Each row was made from one walk, in order. Every step used is in the known rows, and no mark comes twice. Write each row's walk.
In the rows, 128 means zero.
Known rows
R W V E: [104 113 120 106  96  56 176 174 163 134 111 115 133 115 104 125  94 130
 166 137  94 132 129 133 121 110 106 131 139 139 112 132 119 129 104 124
 129  79 137 142 105 109  86]
B A P V E Y N: [ 95 102 183 147  55 166 202 143 138  89 131 141 109 126 146 179 144 151
 175 138 176 118 130  99 243  92 126 173  91 151  82 151 117 155 146 146
 118  83 141  98 138 137 103]
R W: [109 112 128  94 100  78 165 192 137 127 134 125 112 106  74 109 119 150
 137 135 112 141 134 138  99 116  92 139 130 134 125 110 128 120 102 102
 134  86 147 142 116 135 103]
Y N P: [128 104 135 140  55 107 157 191  82  74 162  96  94 130  88 115 127 174
 133 127 130 113 135 143 161 130 121 192 138 127 112 151 143  94  84  79
 124 105 111 102 132 160 114]
A B V T R: [149 109 117  84 173 104 145 180 140  86 113  63 126 159 116  47  46  69
 117 144 150 106  65 128 148 149 149 165 136 107 104 107 181 121 102 142
 141  90 178 102 152 147 108]
Y N E V W T P: [ 77  74 127  97 138 145 100 161  52  99 110 122 151 149 154 159 118 193
 127 117 100 100 167 122 124 154 103 138 136 201 128 176 120  98 138 140
 122  83 184 137 113 212  83]
W N E V T: [ 95 100 134  81 175 146 122 135  82 126 141 113 100 147 133 140 107 129
 143 121  91  96 147 128  87 141 120 136 172 164  96 142 103 108 155 146
 121  73 145 144 121 176  96]
N E V T W: [127 103 123  77 179 165 122 150  85 149 128  84 124 150 105 118  80 141
 127 113  86 131 148 115  52 152  91 138 179 183  88 106 109 110 108 157
 132  75 160 143 129 181 104]
T R W: [124 107 134 100 102  55 169 215 138 126 130 127 125 110  76  95  93 139
 151 118 129 124 115 135 114 105 105 138 123 116 111 121 144 119  94 113
 133  82 160 135 113 122  75]
E V T: [118 108 110  80 158 138 125 148 123 109 124  87  88 139 120 126  78 130
  98 147  91 125 116 137  83 144 120 168 144 161 115 113 123  90 131 135
 131  78 167 129 143 159 105]
Y N: [107 110 134 129  65 124 121 206 105 105 158 112 116 117  84 136 114 164
 118 146 122 113 132 138 157 122 114 173 130 148 121 129 141 105 121  88
 133  91 126 112 145 145  98]
V T R W: [124  98 152  91 126  84 179 228 136 102  99 103 118 132  87 104  65 125
 153 138  76 130 100 130  78 121 100 141 125 127 115 113 138 102 101 132
 152  72 183 119 124 146  73]
V T R W N P J: [123  83 153 117 131  54 215 205 104  57 117  97  97 133 110 130  91 132
 167  90  90  97 151 164 110 142 122 143 150  84  88 184 129  87  86 122
 134 100 144 142  94 148  77]
N Y E V T W: [131 137 127 106 183 119 165 115 121 181 110  49 108 169 123 141 108  96
 126 156  89 145 126 135 103 151 117 158 169 149  88  90 119 122  99 132
 129  80 135 105 150 152 120]
B V: [117 128 112  75 136  87 119 138 134 108 151 128  98 111 102  81 106 108
 118 130 151 102 110 143 138 132 137 173 146 129 115 124 135 145 116 105
 130  85 140 149 142 125 143]
N Y E V T R W: [122 123 147 100 175  60 191 157 155 162  91  88 115 149 130 121  98 103
 172 150  91 134  92 134 104 122 107 148 141 115 104 110 136 100  98 138
 125  83 169 107 130 138  76]
A B V W P T R: [145 130  68  83 180  71 163 177 149  86  96  53 124 159 131  79  76  88
  95 124 164  72 122 122 176 155 144 182 105  84 125 134 204 100 111 131
 150 114 187 115 150 154 123]
E Y N P W: [142 100 173 144  38 107 196 180  97  67 140 100  95 114  96 147 109 191
 153 133 116 116 151 118 145  93 108 188 148 126  88 128 112 153 116  91
 105 133 146 101 142 148 110]
T P A: [103 149 145  94  85 121 152 145 132 105 145 115 106 103  94  96 119 128
  93 124 138 119 171 134 150 141 120 138 121 141 115 136 105 147 107  99
 150  63 116 121 123 167 127]
N E Y: [ 88 154 171 101 122 135 168 131 113 144 148 140 127 128 116 100 138 160
 137 129 126 109 122 106 123 109 108 153 135 151  56 126 102 218 118 122
 122  95 139 140 139 157 102]
P W N E V B A: [117  77 132 126 132 154 159 101  95 168 214 133  68  64 135 126 108 138
 172  58 160 115 198  99 169  99 103 126 171 121 116 116  72 150 170 175
  64  79 124 101 135 106  88]
E V B A P T R: [137 116  86 138 161 165 178 129 124 114 166 108  56 111 170  93  98 115
 117  33 186  99 129  90 209 106 119 210 106 103 136 110 154 111 132 170
 108  61 165 102 133 111 105]
R T V: [121 122 114  84 121 121 146 151 128 134 168  92 150 133  93  68  92 119
 105 146 145 137 108 125  93 138 128 183 142 171  74 132 157 106  88  93
 133  49 117 125 140 150  90]
B A P J: [ 96 137 125 115 107 172 192 143 134  80 179 143  81  92 136 109 136 132
 109  88 165 119 153 147 185 139 115 168  93 109  92 140 121 138  97 139
 143  41 129 159 134 151 133]
R W P V B: [122  97 130 132 111  46 196 138 131 130 130 107  86  98  98 108 112 150
 108 107 140 134 171 102 179 129 144 131 128  99 167 121 127 100  88 142
 108 120 110 105 117  98 126]
T R W N Y V: [123  82 123 139 134  11 144 164 136 134 113 157 126 112 123 117 105 100
 132 135 123  97 125 140 139  78 153 124 160  78  95 147 172 112 124  82
  97  55 139 154  99  98 104]
P J: [ 98 141 120  90 122 102 158 154 138 114 173 118 123  90 110 119 117 139
  84 130 131 112 142 165 138 152 125 163 133 128  86 141 127 139  96 116
 137  87 123 159 136 133 100]
B A P W V E: [127 119 129 114  73 143 220 135 147  88 146 126  99  92 142 130  88 105
 173 120 131 130 147 117 177 101 115 152 121 127 105 113 101 151 121 171
 130  29 148 126 124 127 125]
Y E V W T: [ 70 129 123  77 178  98 138  97 136 164 103  89 116 161 151 169 127 149
 121 151 114 140 132 140 124 157 118 163 153 155 117 149 118  92 147 167
 130  83 178 143 137 145  92]
R T P A B V W: [122 140 102  53 144 130 136 172 161  97 121  75 152 156 109  53 104  90
 113 135 159 113 136 129 140 156 120 156 137 123 120 148 166 113 103  95
 165  70 161 127 148 170 119]
A B V: [135 123  93  85 147  97 129 144 144 110 148  85 118 132 106  52  98  95
  98 141 187 118  98 137 168 143 143 163 140 113 114 106 170 139 101 110
 125  99 144 127 148 136 141]
E Y V W N P: [109 103 117 133 131  65 147 112 108  99  92 118  78 155 140 176 129 157
 124 129 107 109 149 147 145 105 165 177 167 100  66 178 130 135 158  93
 107  93 161 159 118 125 122]
W T P V: [100 112 155  91 127  91 183 116  87  76 126 114 140 118 131 119 107 125
  57 156 151 134 139 127 151 162 160 145 128 165 122 145 127 139  98 138
 124  66 148 116 116 162 129]
B V T W N P: [150  89 126 106 153  96 149 144  66  67 112  71  66 174  95 110  93  94
 155  96 107  99 155 144 109 151 144 164 192 118 101 147 117 113 110 106
 131  96 128 129 119 153 165]
A B: [127 131 102 102 119 118 159 167 132 126 158  72 130 136  97  75 108 117
  84 154 168 140 110 138 159 145 132 153 122 124 104  98 165 138  93 110
 127  91 132 107 145 150 108]
E V T P J: [116 107  97  73 164 137 146 143 110  76 123  86  98 115 147 147  77 133
  72 119 105 119 146 158 108 184 137 164 134 166  99 137 107 100 110 141
 136  84 167 140 122 186  96]
P T R: [126 147 119  93 134  95 177 188 131 113 151  96 131 113 110 104  89 111
  97 129 136  94 105 127 129 128 116 196 121 127  98 118 162 130 113 119
 143  75 161 116 141 131  86]
T P A B V E Y: [109 135 145  84 121 107 159  95 188 113  99  88 128 151 138  80 115  89
 146 133 197 101 130 103 214 126 138 138 124 132  73 143 115 206 131 123
 125 121 139 107 126 156 122]
A P: [117 144 114  91 110 123 162 154 105  85 142 129 100 138 119 104 138 124
 112 121 136 117 118 138 152 133 135 169 118 138 120 115 135 133  99 122
 154  57 139 156 113 163 146]
V W T R: [ 94 114 142  93 144  77 146 173 110 108 114 117 151 153 127 116  94 129
 113 145 104 107 118 140 121 134 126 145 115 136 106 162 151 131 123 143
 143  64 180 136 133 145  77]
E V T W: [141  94 103  91 160 145 118 160 104 129 112  66  97 153  96 137  67 132
  99 127  90 139 145 130  67 149 112 153 165 171 105  97 123  91 117 136
 133  80 163 132 137 157 110]
R W T V P: [ 98  62 162 117 130  71 167 131 114 112 108 129 129 133 130  64 110 129
 115 122 109 125 173 104 103 142 118 116 135 152 142 128  98 100  93 119
  98  74 152 145 135 155 138]

Write each row's walk
[128 125 128 116 130  80 170 122 115 145 178 102 116  86 113 112 110 122
  82 128 152 136 129 128 188 139 157 162 144 126 140 111 131 145 104 141
 105  97 110 101 144  83 107] | P V B
[126 108 148 143  82 124 198 176 107 103 111  57 125 170 113 173 124 164
 175 119 121 103 149  98 154 113  90 210 150 158  62 147 127 148 115 103
 121 147 135  90 130 157  93] | V E Y N P T W
[100 123 144  84 116 116 172 115 163 153 132  94 164 165 125 105 107 115
 163 159 148 128  92 101 118 113 129 182 133 187  25 150 128 168 121 114
 122  83 125 112 134 143  58] | R T V E Y
[ 69 117 148  66 161 138 119 105 107 125 116 131 146 136 152 115 125 162
 109 108 106 103 196 117  98 155  91 107 141 177 117 182  95 127 132 154
 136  61 167 163 111 200 106] | N E V W T P A
[119  96  93 110 136  52 166 127  88  98 156  84 129 115 126 156 130 141
 120 100 132 105 191 198 147 167 150 152 138 133  69 197 128 111 102  97
 122  92 108 162 110 154  98] | T V W N P J
[143 131 147 105 158  47 207  98 127 136 141  86 110 130 158  79 148  26
 161 156 162  88 156 134 218 143 169 133 183  64 126  86 101 160 123 113
  82 111 129  98 178 123 172] | A B V P W N Y E
[108 122 109  92 135  56 147  98 164 156 133 130 146 119 150 119 118  78
 124 195 120 116  90 140 155 114 157 155 154 127  75 138 147 143 114 111
 103  56 117 133 122 120 112] | N Y V E
[116 129 158 136  71 152 234 117 157  89 120 135  90 109 156 142  95 125
 176 116 131 126 145  95 184  73 115 157 111 127  72 115  85 207 142 164
 121  52 161 125 134 123 123] | B A P W V E Y
[130 104 102 129 131  89 137 109 113 161 172  85 116 102 115  84  95 123
  99 103 153 139 134 122 172 138 148 161 137 153 118 108 130 146 105 125
 104  84 101 102 135 112 102] | T V B
[141 129 134  99 104  68 205 135  99  89 166  96 110 104  96 101 125 135
  95 145 157 135 127 152 151 151 155 176 144 117 101 142 139 119  63 110
 114  94 114 119 129 133 132] | N P V
[ 97 164 136 107 168  59 153 102 175 171 126  76 133 155 137 113 166  58
 151 158 158  97 159 159 213 136 131 122 152  75 112 149 146 159 140  97
 136  91 109 123 162 124 143] | P A B V W N Y E
[122 120 126 119  96  78 176 144  74  83 162 105  75 140  97 114 140 129
 134 112 142 105 154 156 154 132 150 165 151 108  93 161 120 127 107  85
 113  91 100 124 112 147 129] | W N P
[116 133 136 140 105 103 168 133 137 150  99  90 131 155 113 145  88 134
 138 122 108 124 145 109 143 101 127 147 149 155  48 124 105 206 119 123
 120  96 131 132 130 109 101] | T W V E Y
[ 86 132 148 106 142 122 132  99 139 152 126 151 121 117 139 111 112 164
 110 138 124 119 108  97 123 102 134 168 172 132  49 132 125 171 135 130
 108  72 156 168 132 135 114] | N E Y V
[128 119 150 137  84  99 160 142  95 112 155  90  81 142  70 110 134 136
 132  82 137 107 221 138 140 126 116 132 174 103  90 165 109 121 101  82
 127  89  75 135 111 138 145] | T W N P A
[ 76 113 181 117 116  98 176 161 108 145 123 157 116 130 103 134 152 167
 186 103 113 101 161 107 109  85  89 115 151 137  73 144  93 195 147 107
 112 105 141 157 106 149  94] | R W N E Y
[108  85 148 144  75  84 180 121 130  98 140  84 142 127 138 156 121 176
 163 119 153 104 147 140 192 132 134 184 127 161  28 196 120 144  96 105
 101 142  98 120 117 156  68] | T V E Y N P J
[132 131 119 115 131  97 184 116 100 108 159 117 106 107 141 113 133 114
  97 103 159 127 126 123 209 141 168 167 135 125 155 109 138 134  95 155
 122  79 121 128 118 105 140] | A P V B
[ 78 119 135  86 141 101 145 152 111 110 117 117 138 150 125 130 117 140
  97 161  89 123 137 143 107 142 114 144 123 154 121 151 131 135 129 132
 147  64 168 145 140 156 107] | V W T
[144 111  93 100 166 131 143 154  99 130 133  84  93 134 125 114 108 117
  80  92 115  94 190 110 103 153 113 176 166 149 133  85 107  88 117 115
 103 100 169 141 164 140 142] | E V P T W
[107 129 122  80 119  88 147  96 205 115 121  80 106 154 120  54 109  81
 137 139 190  86 150 102 210 143 141 129 127  93 112 158 141 115 110 138
 136 119  96 116 128 147 149] | W P A B V E
[104  95 183 152  44  99 161 113 154 115 130  87 127 143 116 128 124 169
 177 127 148 107 165 107 185 101 112 164 128 158  54 192 109 143 115  91
 112 124  85 100 125 153  91] | T V E Y N P A
[119 110 123 114 115  66 217 186 101  84 135  94  84 125  98 133 140 140
 149 101 116 106 167 137 107 121  95 174 152 105 125 148 135  97 109  84
 123 103 136 131 103 148 125] | R W N P T
[132 121 139 127 119 162 162 160 149 107  97  26 100 184  79  77  71 112
  75 132 114 134 190  92 132 160 113 117 133 108 114 112 142  91  85 132
 163  92 111  96 148 185 154] | V T W P A B
[125  57 188 160  69  97 184 124  88  63 121  89 127 133 127 128  87 194
 128 131 127 125 160  96 130 102 118 173 147 161  79 155 122 143 112 110
  91 116 143 105 133 167 118] | E Y N P W T V
[ 94  84 122  90 143  88 129 154 101 154 148 148 109 114 107 133 137 162
 172  90 126 105 172 128  93 110  93 110 169 144 109 145 109 105 141 121
 102  93 142 172  90 148  89] | R W N E V
[ 72  99 159 173 141 162 145  65 125 174 163 158  61 106 161 121 124 148
 144  70 160 115 156  70 211  77 142 157 167  93  67 147  94 192 181 150
  68  65 119 116 140  89 105] | W N E Y V B A
[100 146 110  86 144 103 142 105 145 175 146  86  86 126 119 143 125 138
 126 136 154 142 118 141 150 146 131 180 159 141  97 115 115 101 126 142
 119  93 140 128 135 129  96] | Y E V
[113 120 122 130  97  74 164 190 138 119 121 118 112 102  86 104  88 152
 112 121  91 135 144 135 104 106 104 137 138 120 129 115 137 123  92  97
 132  67 144 153 123 111 116] | R W V
[117 141 151 114 107 130 163 150 154 121 154  95 112 133 116  38 129  97
  83 135 148 109 177 112 180 150 127 123 134  92 134 107 113 121  96 106
 119  90 120 115 178 145 147] | V P A B
[ 95  79 181 137  52  62 195 170 155 107  80 116 120 133 105 186 123 182
 176 156 129 111 158  93 185 100 124 138 110 141 104 161 118 111 129 123
 114 154 132 104 113 135  88] | R W P V E Y N
[ 94  72 144 143  78  84 187 162 163 117  70  79 129 146 123 171 105 176
 170 130 121 100 166  76 152 101  91 171 100 173  92 151 132 105 140 108
 121 142 141 100 115 166  85] | R W P T V E Y N
[127 123 100 189 123 171 185 129 111 113 168 106  72  99 142 103  93 139
  92  14 144 131 195 117 218 128 127 159 131  94 111 120 122 155  77 154
 123  47 105 144 133  92 144] | T W V B A P J
[ 80 134 125  88 167 123 151  89 157 151  87  46 132 172 156 130 123 133
  94 139 157 150 168 123 175 177 117 131 136 142 125 150 129  95 130 165
 138  86 172 114 128 181 101] | Y E V W T P A B
[108  96 105 150 123 143 134  98 153 157 174 123  57  77 132  95  88 131
  94 101 157 152 128 102 199 108 145 180 148  90 121 113 130 119 137 145
  90  44 125 101 150  79 115] | Y V B A
[119  82 151 146  62  88 172 126 114 106 127  80 129 151 123 139 119 167
 182 134 150 115 127 118 185 112 134 185 126 173  46 172 121 147 110  95
 100 130 107  88 118 160  79] | T V E Y N P
[107 148 138 106 142 125 156  95 180 173 140  67  91 145 140  75 138 107
 107 125 171 125 173 112 199 161 132 144 160  92 128 105  99  81 111 141
 106 107 131 113 176 134 131] | Y E V P A B
[111 144 129  88 156 156 165 109 165 139  97  21  96 162 136 116  92 107
 102 144 147 158 138 119 163 181 125 151 147 137 113 110 119  84 116 160
 145  87 154  83 138 188 107] | Y E V T P A B
[ 90 117 141  96 119 113 163 130  85  79 121 116 118 141 129  97 110 128
  77 137 131 126 135 122 138 153 141 149 121 164 115 140 118 151 106 124
 133  61 147 114 113 182 127] | W T P
[130  90 154 132 129 179 194 154  76  79 126  99  79 143 114 165 105  98
 125 108 133 136 178 123 158 138 135 136 134 136 112 120 116 108 130 154
 143  29 139 118 131 152 153] | B A P V T W N
[ 98 112 187 123  66  94 148 120 166  87 121 118  95 145 120 112 135 150
 202 118 148  72 146 107 196  94 115 181 150 119  82 197 107 154 129  94
 118 142 107 120 134 130 125] | B V E Y N P A
[129 133  91  93 148 124 174 134 113  93 137  88 128 125 142 109 115 111
  88 113 148 116 127 125 133 143 124 198 116 171 114 109 161 115 104 121
 151  50 146 151 119 174 147] | A P T V
[ 82 111 171 128 147 111 136  90  99 134 121 174  91 139 166 116 140 131
 131 112 114  73 166  91 160 110 168 143 188 110  72 146  76 159 165 119
  79  81 150 167 145 132 139] | W N E Y V P
[107 101 133 138 159 131 148 110 152  98  60  84  79 157 134 158  57 158
  58 119  80 119 168 102 115 144 156 167 163 110  53 140 126 109 118 142
 133 100 153 164 134 148 143] | E Y V T W P J
[ 97  78 181 114 101 150 225  62 149  95 114 129 123 132 176 129 101 120
 174 128 163 138 143  77 165  93 108 142 103 174  62 137  88 192 149 187
 106  52 163 120 119 165 119] | B A P W T V E Y
